Each row was made from one walk, in order. Every step used is in the known rows, and no mark comes twice. Write each row's walk.
In the rows, 128 means zero.
Known rows:
pifus-mosep-suma-zakel: [112 166 167  98 141 110 127 123 129 132 123 125 129  96 141 116 135 143
 134 130  92 141  72 161 129 132 154 103 138 111 101 119 109 168 150 124
  83 173 119 152 151 161 126 136 124 121 127 115 136 117 126 160 131 126
 143]
suma-zakel-sape: [117 157 150 161 113 111 128 130 122 130 114 121 134  88 104 115 147 127
 123 150 114 141  93 158 127 131 121  67 130 104 136 100 137 151 132 136
 105 161 107 154 113 131 127 138 129 142 124 119 141 128 112 159 134 113
 129]
sape-mosep: [109 143 131  96 132 112 130 144 117 153 139 130 104 135 126 124 132 120
 140  99 113 120 122 128 140 126 107 117 131 139 123 123 159 151 129 117
 111 126 111 132 109 151 128 132 117 119 120 147 140 133 112 141 123 125
 141]
latikol-mosep: [127 151 142 130 125 136 145 129 115 153 152 133 129 122 126 115 140 126
 121  91 104 124 108  95 127 133  84 125 136 138 113 119 151 108  96 113
 108 153 113 132 130 151 135 129 132 134 125 135 116 135  93 136 109 126
 131]
ledom-pomib: [110 125 150  98 112 140 117 128 124 140 147 132 122 125 133 110 126 128
 117 116 132 111 102 129 120 148 131 128 128 136 124 115 140 120 121 130
 126 131 114 129 104 135 123 150 105 129 131 146 112 124  98 146 134 136
 130]
pifus-mosep-suma-zakel-ledom-pomib: [124 155 169  76 119 109 131 130 131 131 137 102 127 109 150 122 121 153
 120  79 122 126  80 202 109 142 147  95 134 107 108 123 123 105 178 134
 104 170 123 157 121 162 120 168 111 137 117 152 112  99 129 168 134 124
 124]
nobaba-mosep-sape-zakel-ledom: [147 138 141 132 128 114 183 112 129 151 158 139 108  98 112 119 125 112
 133  94 137 167 160 117 168 107 131 110 148 150  92  95  52  67 122 141
 128 126  93 154 138 137 120 165 105 129 125 135  96 116 151 176 145 125
 135]
suma-zakel-sape-mosep-pifus: [129 154 137 132 120 102 110 138 126 136 115 137 133 105  87 128 154 143
 148 156 111 159  98 179 164 125 122  63 138 100 138  77 196 177 154 117
  82 145 121 153  77 128 130 138 126 132 108 133 161 126 134 143 122 106
 126]
pomib-luda: [129 136 147 170 124 134 137 131 117 133 159 108 120 114 126 117 126 115
 118 142 100 135  81 122 158 121 153  76 132 123 115 106 121 146  99 121
 120 175  96 111 103 136 126 109 125 125 124 135 131 132 120 139 116 133
 132]
suma-zakel-ledom: [129 149 148 129 120 124 132 144 125 128 145 115 108 109 109 113 129 132
 104 108 135 134 100 184 141 129 119  76 135 110 126 113 112 104 143 137
 119 142  96 140 131 149 127 153 116 137 120 144 127 117 154 164 123 120
 125]
pomib-nobaba-mosep-suma: [ 84 151 163 129 141 125 171 121 132 132 143 122 151  98 132 126 159  98
 119  73 111 123 125 107 150 118 151 137 135 152  87  73  78 130 134 124
 117 163 121 140 108 133 142 142 122 123 137 105 135 116 154 161 117 129
 151]
ledom-zakel: [129 109 142 127 128 121 128 135 121 136 125 118 121 122 133 103 138 131
 115 204 124 140 102 149 128 133 129  89 135 133 130 124 107 139 100 129
 110 118 123 145 119 133 115 140 111 137 141 135 134 120 139 145 142 145
 127]
pifus-mosep: [117 138 156 127 139 120 138 122 116 149 130 119 110 109 140 120 126 131
 141 124 102 146  99 101 121 146 106 123 137 133 112 120 128 153 124 124
 107 155 114 150 147 156 115 120 122 124 126 124 116 130  96 148 129 145
 146]
zakel-ledom-pomib-nobaba-mosep-sape: [108 132 163 110 113 125 155 127 137 146 182 108 135 102 142 115 146 112
 123  31 145 123 136 133 155 122 138 122 134 154 108  76  78  58 155 130
 151 147 121 144  91 119 125 179  94 139 126 141  88  92 158 175 117 127
 134]
mosep-suma-zakel-ledom-pomib-nobaba: [ 88 146 169  87 113 123 127 133 137 117 159 110 144 123 130 118 152 141
  91  49 128  98  88 194 142 136 150  85 130 113 113 100 109  92 184 138
 120 163 121 134 114 140 135 183 100 140 130 141 116  97 170 175 119 118
 125]
mosep-suma-zakel-ledom-pomib: [123 148 158  71 108 126 123 136 135 119 147 117 131 117 132 115 128 143
  95  97 131 107  91 215 127 130 162  91 132 113 112 117 128  90 162 137
 114 157 114 139  94 145 128 179 104 137 125 155 119 108 149 162 138 118
 113]
sape-zakel-ledom: [135 124 132 139 129 123 168 119 116 137 140 128 103 128  99 125 122 133
 119 106 132 144 138 119 152 132 107  96 141 130 109 122 100  85 127 147
 123 125  93 140 161 152 126 152 107 129 130 147 104 132 137 161 149 137
 126]
latikol-mosep-suma-zakel: [115 176 152  96 125 128 134 129 129 135 149 142 138 106 128 113 148 136
 110 105  95 118  82 164 136 118 128 105 138 115 100 114 137 130 120 115
  84 170 118 129 125 156 142 145 132 128 122 122 134 124 128 147 115 106
 132]
zakel-suma: [117 135 140 154 139 129 129 128 115 138 129 132 118 106 139 124 132 128
 126 136 118 129 128  93 152 120 106  97 126 140 131 135 136 145 103 140
 119 134 119 150 123 134 124 126 115 136 113 121 133 135 105 146 117 146
 123]
pifus-mosep-sape-zakel: [129 128 149 102 141 112 147  97 127 159 149 146  98 106 135 113 133 136
 161 149  98 167 113  98 152 132 133 108 148 139 100 125  82 142 125 134
  97 132 106 145 187 150 109 141 100 119 129 120  96 125 111 166 159 140
 149]
zakel-sape: [129 139 138 155 119 117 149 122 110 135 112 119 134  98 114 125 144 115
 129 155 107 132 118 110 126 128 109  95 130 132 129 105 136 135 122 132
 114 152 112 150 112 129 126 126 130 138 135 125 131 138  95 147 138 130
 126]
mosep-sape: [127 133 140  88 125 133 126 119 126 144 156 139 106 104 138 107 142 112
 128 157 107 124 115 118 163 112 148 114 137 134 107 118  89 136 117 125
 116 132 100 119 129 123 119 137 105 121 136 132 120 130 136 153 140 134
 135]
nobaba-pomib-ledom-zakel: [138 114 153  88 114 125 131 119 114 121 127 128 101 146 132  92 142 100
 103 175 115 144  88 127 145 166 162  82 142 107 168 109 127 104 109 135
 105 160 123 177  60 139 128 142 111 123 124 141 127 120 151 169 163 128
 132]
nobaba-mosep-suma-zakel-ledom: [123 174 160 127 126 114 166 141 133 125 138 119 132  86 116 124 127 118
 109  75 128 139 122 188 140 105 153 104 138 122  92  85  86  90 146 132
 112 166 104 155 103 147 135 158 127 135 120 133 135 108 170 169 122 113
 127]
nobaba-pomib-luda: [147 140 155 149 121 141 147 129 108 120 151 110 112 139 127  92 123 103
 103 132  99 148  73 115 146 150 153  81 136 126 133  89 134 116  92 125
 114 198 105 149  79 135 138 108 129 117 120 132 133 131 122 147 131 125
 135]
pifus-mosep-sape: [130 139 150  89 135 118 132 114 122 155 150 127 105  94 152 108 136 123
 155 148  97 143 103 106 146 126 131 123 139 136 106 124  97 150 131 124
 106 153 112 142 149 141 107 130 113 121 132 121 110 121 114 155 135 142
 144]
mosep-pifus: [139 117 139 130 131 144 117 123 125 130 137 146 118 110 108 115 141 134
 122 182 122 143 106 122 169 125 143 108 144 126 113  93 141 147 117 121
 101 134 111 124 104 127 130 128 115 123 132 133 133 134 141 132 136 141
 131]
suma-zakel: [103 151 155 123 126 127 116 137 131 133 141 132 113 105 113 102 136 129
 113 133 123 134  84 164 145 130 122  87 133 114 126 110 118 146 124 130
 107 145 105 133 132 143 127 141 116 128 123 119 138 123 132 157 128 119
 140]

Which walk is each row?
[121 125 132 138 140 123 132 102 126 144 145 162 106 104 131 118 135 135
 140 151 109 155 144  92 178 107 126  88 141 143 119 136  85 140 100 150
 111 114 109 148 164 127 115 149  88 127 118 117 116 133 125 165 146 142
 128] : mosep-sape-zakel-suma
[ 86 127 165 114 120 124 154  99 146 155 174 149 139 116 127 113 151 120
 137  59 137 149 130 107 162 135 146 123 139 159 103  77  70 100 130 135
 129 126 116 146 131 124 125 179  80 127 128 117  87 102 141 180 142 123
 155] : ledom-pomib-nobaba-mosep-sape-zakel
[140 137 126 135 127 105 128 132 114 142 116 129 133 110  99 138 151 133
 155 166 104 146 124 133 157 124 115  94 138 126 131  85 192 166 144 115
  94 142 124 149  74 125 130 127 130 129 118 145 147 137 118 129 135 121
 123] : zakel-sape-mosep-pifus
[ 96 111 152 129 118 123 153 114 127 136 162 120 127 145 111 128 142 136
 110  42 142 123 122 128 144 156 107 100 135 141 119 110 104  67 157 149
 139 130 110 143 146 145 130 182  83 137 130 143  86 113 141 171 139 132
 131] : sape-zakel-ledom-pomib-nobaba
[118 170 134  68 126  99 140 150 127 133 135 121 116 120 124 130 132 131
 121  74 111 114 110 210 147 110 139  90 134 112 111 118 145 121 173 126
 101 142 108 135 104 160 132 159 119 127 115 157 151 116 166 160 123 109
 125] : sape-mosep-suma-zakel-ledom
[120 145 156  93 144 116 146 114 118 137 120 120 121 104 149 126 133 125
 139 130  89 130  99 113 120 132 144 129 138 134  89 123 115 163 141 125
  94 165 121 144 142 156 126 124 128 118 136 125 127 128 110 148 135 144
 140] : pifus-mosep-suma
[121 112 138 141 128 111 113 124 114 132 121 121 110 108 143 125 140 113
 121 178 117 144 115 121 163 130 134  61 134 113 165 141 130 147 109 148
 116 137 129 165  75 133 118 142 107 143 103 135 136 120 131 160 134 144
 113] : pomib-ledom-zakel-suma
[118 152 127 133 122  97 145 136 109 150 115 119 125 118 116 134 143 115
 148 122 105 128 130 122 124 126  90 102 126 133 134 106 175 152 140 122
 109 141 119 154  90 140 127 128 133 129 124 140 143 135  94 144 131 119
 131] : zakel-sape-mosep
[110 125 135 165 144 125 139 112 117 141 128 154 114 113 118 129 127 139
 132 132 121 153 138  77 162 126 103  87 134 142 122 136 120 143  98 153
 110 114 111 153 156 140 121 137 100 133 113 116 120 140 108 156 140 145
 129] : sape-zakel-suma
[148 116 123 116 116  89 116 127 114 136 102 118 132 114 105 138 163 120
 152 215 104 161 113 151 170 131 145  53 144  95 164  88 191 163 161 120
  90 147 134 163  21 127 122 145 121 137 110 160 150 121 142 146 148 117
 116] : pomib-ledom-zakel-sape-mosep-pifus
[120 175 161 124 131  93 143 118 122 128 100 110 144  77 130 126 146 138
 147 142  85 149  83 165 115 132 139  78 136 106 110 105 126 169 162 131
  81 187 123 173 134 149 125 134 138 133 126 112 144 119 107 164 136 120
 134] : pifus-mosep-suma-zakel-sape
[ 90 137 168 101 114 129 137 117 142 151 174 126 147 106 147 106 154 112
 128  55 130 124 119 114 150 129 148 135 131 156 111  72  82 106 137 122
 137 142 124 138  97 116 126 167  92 131 129 118  97  98 140 166 119 126
 150] : ledom-pomib-nobaba-mosep-sape
[108 111 150  97 116 127 143 104 133 143 176 133 123 133 123 118 149 134
 121  66 130 124 129 126 167 137 138  93 140 141 113 109  76  66 157 149
 134 123 109 131 149 129 118 190  71 133 134 147  80 106 158 181 148 130
 131] : mosep-sape-zakel-ledom-pomib-nobaba
[128 120 144 105 107 134 136 133 119 140 154 111 114 128 133 117 121 130
 108  87 145 112 115 144 120 145 117 112 127 136 124 122 136  73 142 137
 140 140 111 137 105 141 122 162 106 141 127 167  97 118 118 153 131 135
 117] : zakel-ledom-pomib
[ 87 176 168 162 128  99 165 123 135 122 121 114 171  75 111 128 172 109
 124  83 110 140 108 159 143 115 153  82 133 120 110  55  91 148 158 131
 104 185 123 168 110 127 144 151 132 138 127  93 142 107 148 174 116 102
 143] : pomib-nobaba-mosep-suma-zakel-sape
[120 139 158 101 104 128 118 141 132 128 153 118 122 119 120 109 123 144
 101  78 146 124  89 195 123 143 130  86 131 111 133 117 133  83 150 138
 129 142 106 139 105 146 123 174 102 143 117 158 111 109 134 164 127 121
 118] : suma-zakel-ledom-pomib
[123 139 156  88 115 136 135 114 112 126 132 138  95 138 125  99 137  91
 108 116 111 125 100 101 152 167 146 115 141 114 153 104 137 104 116 135
 109 184 105 160  75 143 141 130 118 111 120 137 122 136 127 168 155 118
 139] : nobaba-pomib-ledom
[108 169 138 127 118  92 128 143 121 145 114 122 131 109 105 129 147 128
 143 118 109 138 105 181 131 126 105  72 128 110 141 107 179 162 153 126
 102 141 116 156  99 147 128 143 128 133 111 133 157 126 112 156 123 102
 134] : suma-zakel-sape-mosep
[ 99 120 157 122 115 131 140 131 124 134 164 102 135 133 133 124 143 130
 103  43 142 101 113 127 135 150 111 104 128 140 124 106 124  74 158 138
 147 146 121 139 109 136 127 169  95 141 130 150  98 109 143 161 123 134
 127] : zakel-ledom-pomib-nobaba
[128 184 149 131 116 111 150 121 120 133 127 125 158  90 118 121 160 129
 123 125  89 125  91 161 117 120 115  82 135 105 115 102 149 139 126 122
  83 191 123 149 110 142 142 144 146 144 122 120 137 126 109 149 121 101
 119] : latikol-mosep-suma-zakel-sape
[ 97 124 164 162 120 119 178 117 130 145 160 119 139 130 111 131 136 127
 121   6 154 147 139 116 140 149 115 113 135 149 107  80  86  50 147 145
 145 138 114 164 125 143 132 181  93 138 121 133  86 102 139 178 129 128
 140] : sape-zakel-ledom-pomib-nobaba-mosep
[139 139 136 110 125 131 151 101 124 163 170 162 117 119 122 111 146 132
 139 114 102 148 124  98 162 120 105 113 145 139  98 122 101 104  93 125
  96 129 104 125 162 146 127 150 108 124 127 129  94 131 114 152 138 121
 138] : latikol-mosep-sape-zakel
[149 128 144 110 135 108 161 106 120 155 149 120  97 107 133 123 124 137
 154 113 108 163 131 114 156 129 127 101 149 134  96 130  78 100 147 143
 111 139 100 156 180 155 109 152 101 126 127 140  86 122 135 173 155 141
 135] : pifus-mosep-sape-zakel-ledom
[142 130 137  99 108  89 144 128 103 136 104 112 115 144 121 112 152 102
 135 158 102 149 107 148 130 168 128  67 136  98 183 104 179 125 136 132
  98 158 138 204  25 138 127 141 128 133 109 154 145 120 128 167 160 107
 124] : nobaba-pomib-ledom-zakel-sape-mosep
[112 133 149 143 132 115 186 111 133 150 169 128 123 106 110 124 150 109
 132  48 135 158 157  95 184 109 133 105 146 152  92  79  37  71 143 142
 135 134 102 152 147 132 130 172  94 129 129 123  93 107 173 188 133 128
 147] : pomib-nobaba-mosep-sape-zakel-ledom
[ 78 123 164 108 117 135 123 123 131 135 154 123 136 136 135 114 148 124
 112  70 129 102  96 114 134 154 122 118 125 143 129 103 130 121 141 129
 131 141 127 128 112 129 129 157  97 134 135 131 109 114 121 153 121 136
 141] : ledom-pomib-nobaba
[110 160 146  46 108 104 124 151 133 135 148 118 126 135 134 128 128 148
 117  59 129 103 101 228 127 130 146  90 126 111 118 116 164 103 185 127
 109 138 116 138  82 156 132 181 106 129 111 169 135 103 151 159 129 105
 118] : sape-mosep-suma-zakel-ledom-pomib
[126 131 145 139 152 108 138  97 120 157 134 150 106  95 146 122 129 148
 171 132 102 173 132  76 166 124 119  90 142 139 113 140  96 161 113 148
  99 123 120 171 176 145 106 140  95 129 109 112 103 128 103 167 143 151
 136] : pifus-mosep-sape-zakel-suma
[133 128 126 128 123  87 145 142 108 150 103 103 135 122 123 126 149 130
 148 191 112 144 124 163 116 131 107  74 131 126 147 116 159 153 134 123
 105 113 135 169  83 136 113 139 125 142 127 145 149 122 117 141 139 129
 119] : ledom-zakel-sape-mosep
[ 95 172 142  63 132 104 122 142 133 136 133 140 120 120 124 120 141 126
 128 110 101 115  99 198 141 114 148  97 133 115 111 118 147 172 154 119
  86 138 110 130 105 152 134 149 117 116 122 134 163 121 145 152 126 106
 140] : sape-mosep-suma-zakel
[103 134 165 147 116 125 163 135 128 143 159  99 146 120 128 127 138 116
 110   4 153 126 132 121 133 143 110 123 129 157 115  77 104  60 152 134
 153 149 124 158  96 137 133 170 108 143 120 139  96  99 141 168 110 129
 132] : zakel-ledom-pomib-nobaba-mosep
[130 111 142 120 115 127 150 116 122 138 151 130 112 137 112 123 117 144
 114  84 146 134 124 142 131 149 110 103 135 135 117 120 122  67 138 146
 132 118 101 147 132 152 121 174  93 136 127 160  86 119 121 163 152 136
 119] : sape-zakel-ledom-pomib
[119 182 158 147 122 102 161 125 129 124 110 123 157  67 109 126 147 111
 131 130 111 148 112 175 124 110 151  91 134 120 104  75 105 145 137 129
  97 180 116 168  93 132 138 145 143 135 123 107 147 116 131 164 130 106
 132] : nobaba-mosep-suma-zakel-sape
[127 109 135 163 140 118 125 136 115 135 116 121 119 107 146 115 135 137
 121 191 126 150 121 123 139 126 119  67 130 138 143 138 122 147  95 141
 116 113 137 168 115 126 113 137 106 149 116 128 143 122 129 148 129 157
 114] : ledom-zakel-suma
[102 146 165 115 118 121 173 126 131 129 155 101 153 113 139 132 140 114
 107  16 138 109 132 141 129 126 142 134 132 153  94  81  99  62 166 131
 139 162 130 151  88 132 139 175 113 138 130 140 108  98 152 165 119 128
 129] : zakel-ledom-pomib-nobaba-mosep-suma
